Each row was made from one walk, in order. Every step used is in the known rows, and no mark comes twice. Write each row's walk.
Known rows
tapo, gidu, tutos, pogon, botun, ligala: [ -6  -2  28   6  54 -20 -23 -19   2  -9  42  19  -2 -20 -49  -9 -16 -17
 -26]
ligala, tutos: [  4  12 -17  17 -27   6  12  38 -49   0  13   6 -51  24   3  -9  16   7
  11]
ligala, tutos, siduv, zota, bogo: [-13   4 -25   9 -27   8   4  45 -59  -7  27 -35 -46  55   9 -26  -1 -14
  20]
tutos, gidu: [ 13 -21  10 -63  35 -34 -18 -16  11  -4  12 -14  -5   8 -40   4 -10  33
  39]
tutos, siduv, zota: [-16 -15 -10   4  -6   5 -29  -3 -19 -10   8 -50  -5  71 -16 -37  -6  -8
   9]
gidu, tutos, siduv, zota: [-10  26 -16  43  16   3  13   1  -3  -5  13 -19  -9  59 -13 -32   0 -15
 -28]
zota, bogo: [ 28 -47 -38 -33  11  -1   4   7 -38  -6  41 -21 -53  51 -12  19 -25  13
  23]
siduv, tutos: [ -2   7 -10   9 -34  34  42  34  -7 -10  10 -12 -31  65 -19 -25  37  23
 -15]
botun, pogon, tutos, siduv, zota: [-15  11 -44 -28  33   7  15   7  -3 -19  14  -4 -35  44 -23 -32 -23   9
  -2]
siduv, zota: [ 15 -25  21 -10   0  24 -30 -16 -52   1  25  13 -21  48  10 -26   7  30
   2]
gidu, tutos, siduv, zota, bogo: [ -5  16 -25  31  20   2  19   5 -12  -6  24 -26 -18  63 -11 -24 -10 -17
 -22]
tapo, gidu, tutos: [ -4   4  13  17  46  -8  -2 -22  -7  -2  47  39   1 -10 -40   0 -17   1
 -25]
tapo, gidu, tutos, pogon, botun: [ -2  -2  37  12  63 -19 -19 -17   4  -7  48  23 -12 -17 -40  -1 -13  -3
 -17]
ligala, botun, pogon, tutos, siduv: [-47  -7 -31 -41  11  30  19  -7  -9  25  17 -16 -13  35 -41 -18  14  48
   3]
siduv, tutos, pogon, botun: [  2  -1  25   0 -11  17  16  41   8 -18  10 -34 -49  54 -19 -28  44  17
  -3]
ligala, botun, pogon: [-40 -26 -15 -49   1  30   5  -7 -31  29  11   9 -25  27 -49 -20  11  57
   7]
ligala, botun, pogon, tutos, gidu, tapo: [-27 -10 -29 -72  28  21  21 -36 -10  24  17   3 -21  14 -47 -15  11  73
   6]
pogon, botun, ligala: [ 31 -52 -20   5 -13   5 -35 -18  -7   7  25 -28 -27  25  -6 -32  12  -2
   3]
siduv, tutos, ligala: [-15 -14 -25   7 -21  26   0  52   6 -17  -6 -40 -13  64 -29 -17  39  27
 -12]
ligala, tutos, gidu: [  2   9  -2 -26  -3 -19   8  31 -31  -1  18  -4 -36   5 -11  -5   6  17
  35]

Which walk is each row?
[ -7   3 -32 -35 -26 -11 -10  12 -30  -7  -3 -14  -5   8 -42 -26  -3 -19
   0] | botun, ligala, tutos, gidu
[ -1   9 -45 -31  37   5  24   6  -1 -15  13  21 -46  27 -25 -15 -18  22
  -3] | botun, pogon, tutos
[ 35 -37 -28 -12 -10  -7 -23 -23 -18   3  24 -28 -40   9  -7 -38  11   5
  11] | pogon, botun, ligala, tutos, gidu, tapo
[-35 -55 -24 -20  12  11 -66  10  -5  17  -8 -47  13  31 -43  10  30  50
  11] | tutos, ligala, botun
[-19   8   3  23  42 -14  -5 -17   4  -8  42  10   9   5 -48  -8 -23 -15
 -22] | tapo, gidu, tutos, siduv
[  3   5 -46 -43 -21 -13  -6 -10 -33 -12  -9 -11 -14   5 -47 -31  -5 -11
  -7] | botun, ligala, tutos, gidu, tapo
[-14  11 -22 -18 -27  -6 -18  26 -35 -16 -16 -14 -21  14 -43 -26   3 -32
 -14] | botun, ligala, tutos, pogon
[-43 -53 -34 -38  20   9 -59  16  -7  11 -12 -34  -1  28 -55  -2  14  50
  10] | tutos, ligala, botun, pogon
[ 24 -39 -16  -6 -14  -5 -27  -1 -16   9  30 -30 -32  10  -2 -33  13  -4
  17] | pogon, botun, ligala, tutos, gidu
[-11   9  34   5  61 -20 -13 -14  -1 -12  38  31  -5 -16 -51   3 -17  -5
 -22] | tapo, gidu, tutos, pogon
[  6   3  19   8  -2 -11 -13  46 -35  -8  14 -15 -70  13   5 -11  22   1
  23] | ligala, tutos, pogon, botun
[ 26 -37 -22  14 -26   7 -23   3 -24   9  28 -26 -40  20   5 -35  18  -8
   6] | pogon, botun, ligala, tutos
[ 19 -47 -28   6 -25   9 -27   7 -36   6  42 -49 -40  39  12 -43   4 -19
  12] | pogon, botun, ligala, tutos, siduv, zota, bogo
[-47  -9 -20 -44  10  38  12  -9 -22  27  24 -12 -12  39 -31 -26  15  52
   2] | ligala, botun, pogon, tutos, siduv, zota
[ 14 -35 -30  19 -28   3 -26   6 -16   5  24 -46 -35  29   0 -41  13 -20
   7] | pogon, botun, ligala, tutos, siduv
[-13  -9 -40  -4  33  18 -18   2  20  10  17 -41  12  29  -6  24  35  46
  -2] | pogon, tutos, ligala, botun
